Every row comes from one small tree of marks. The marks that hang from a mark follow it in brackets, in the order of their numbers. Every link used is in the known rows. Which tree was each row made from?
Known rows
j903{j674{j465 j922}}: [-14  16   9 -19 -45   6 -21 -11   5   8   9   3   3   1  14   8   2 -11]
j49{j674{j465{j136{j818{j337}}} j903 j922}}: [ -9  -9  15  40  23  12 -21 -15   0 -72  -7   6 -36 -20  15  20   0 -30]
j337{j818}: [ 26  15  -3 -32 -53 -16   1   4   5  22  43   8  36  -4   1   3  35  26]
j818{j136{j49 j465{j674{j903}}} j337}: [ -2 -25  -5 -21  48  26  16   3  -5  27 -21 -13  12 -55  -6  -3  -6  16]
j337{j818{j136{j49 j465{j674{j903}}}}}: [  3   6  -7 -55  34   6  31   1 -12  12  -6  -7 -25 -17  -6  -5 -14  20]
j465{j136{j49}}: [ 15  -5  -8   2 -14 -27   6  26  12  24   1 -21  34  -9   1 -17  33  22]
j903{j674{j922}}: [  4  11  -3   8 -36   0 -16  -3   4  28  16  -5  23  12 -10  10 -15   1]
j818{j136{j49{j674{j922}} j465} j337}: [ 13 -28  -9  34  25  20  -9  -7   6  27 -19   9  35  47  -1   3 -44   2]
j903{j674{j465{j136{j49 j818}} j922}}: [ -9  24   2   5   7 -20  12   7   2 -50 -10 -19 -57  36  15 -10 -13  -5]
j674{j465 j922}: [-19   5  13  -4 -61  -3 -32 -10   5   4  16  17  28   1  10  -1  33  -6]
j136{j49 j465{j674{j922}} j818}: [ -8  30  -2 -12  -8 -18  -1   6 -11  -4   1   3 -53  68   9  -4 -42  14]
j465{j674{j903}}: [ -8   8   5 -24 -23   4  -5   5  -5  34  16  -1   6 -58  -6   8  17  -5]
j465{j136{j818} j674{j903 j922}}: [-11   8   4  23  11 -11  -7   7 -15 -32   3 -18 -59 -40  -8   7 -11  -1]
j903{j674}: [ 16  13  -5 -26 -39  -4   4   7  11  44  21  -6  33  -8   0   8  11   6]
j49{j674{j465}}: [  2  11  10 -30 -60   0 -15  -3  15  28  19  27  27  14  32   9  16 -26]
j674{j465{j136{j49 j818}} j903 j922}: [-29  10  10  25  22 -17  -1  -4  -4 -76 -18  -2 -45  15  -4 -17  26 -17]
j818{j136{j49{j674{j903}} j465} j337}: [  8 -30  -7   9  54  27  11  -7   7  17 -24  12  38   6  -6   4 -15 -10]

Which tree is each row?
[-34   3  16   4 -28   8 -33 -20  -1 -24   2  20  17 -23  -4   2  42 -25] : j674{j465 j903 j922}
[-16  -4   4  12  -1  -2 -22   7 -11   4  -4 -27 -23 -77  -7   9  -6   4] : j465{j136 j674{j903 j922}}
[ 22   1 -13 -41   2 -10  29   5   4  20   7   3  27  34   0 -15   8  37] : j337{j818{j136{j49 j465}}}
[ 30  -3 -13  -8 -12 -10  35   8   4  27  21   1  36  17 -14 -19  22  26] : j337{j818{j136{j49}}}
[ -4  -7   0  47  47   0   3   9 -14 -42 -13 -27 -55 -34 -15   1 -12   8] : j465{j136{j49 j818{j337}} j674{j903 j922}}
[  4  29   6  -9 -29 -14  14   2  11 -14  10  30 -21  86  27  -5   3 -33] : j136{j49{j674{j465}} j818}
[ -9   5  -6 -24  35   8  13  -9 -20  -5 -14  -4 -41   0 -17  -3 -35  15] : j337{j818{j136{j49 j465{j674{j903 j922}}}}}
[-14 -30   7  47  34  39  -6 -22   1 -15 -26  20  16   3  -8   2  -6 -41] : j818{j136{j49{j674{j465 j903 j922}}} j337}
[ 18 -10  -4  42  47  -3  14   9   6 -38  -9  -5 -15   6  -4   5  -3 -15] : j465{j136{j49{j674{j903}} j818{j337}}}
[ 37   0 -13  -1  -7  -3  33   5   6  37  15  13  21  51  -5  -3 -15   0] : j337{j818{j136{j49{j674}}}}
[-19  -1   0  21  19  -8  -8  12 -12   0 -19 -30 -33 -40 -18  -4 -12   1] : j465{j136{j49} j674{j903 j922}}
[ 21 -35  -6 -12  -3  15  -2   2  12  39   7  -1  73 -40   7   2  21  36] : j818{j136{j465} j337}
[-31  -8  14   7  -7  -2 -30  -7   0 -38 -10  -6   1 -57   2  -1  41 -11] : j674{j465{j136} j903 j922}
[ 17   3 -12  -2  10  -1   8  -9  -1  14  -5  16   0  82   0   3 -52   7] : j337{j818{j136{j49{j674{j922}} j465}}}
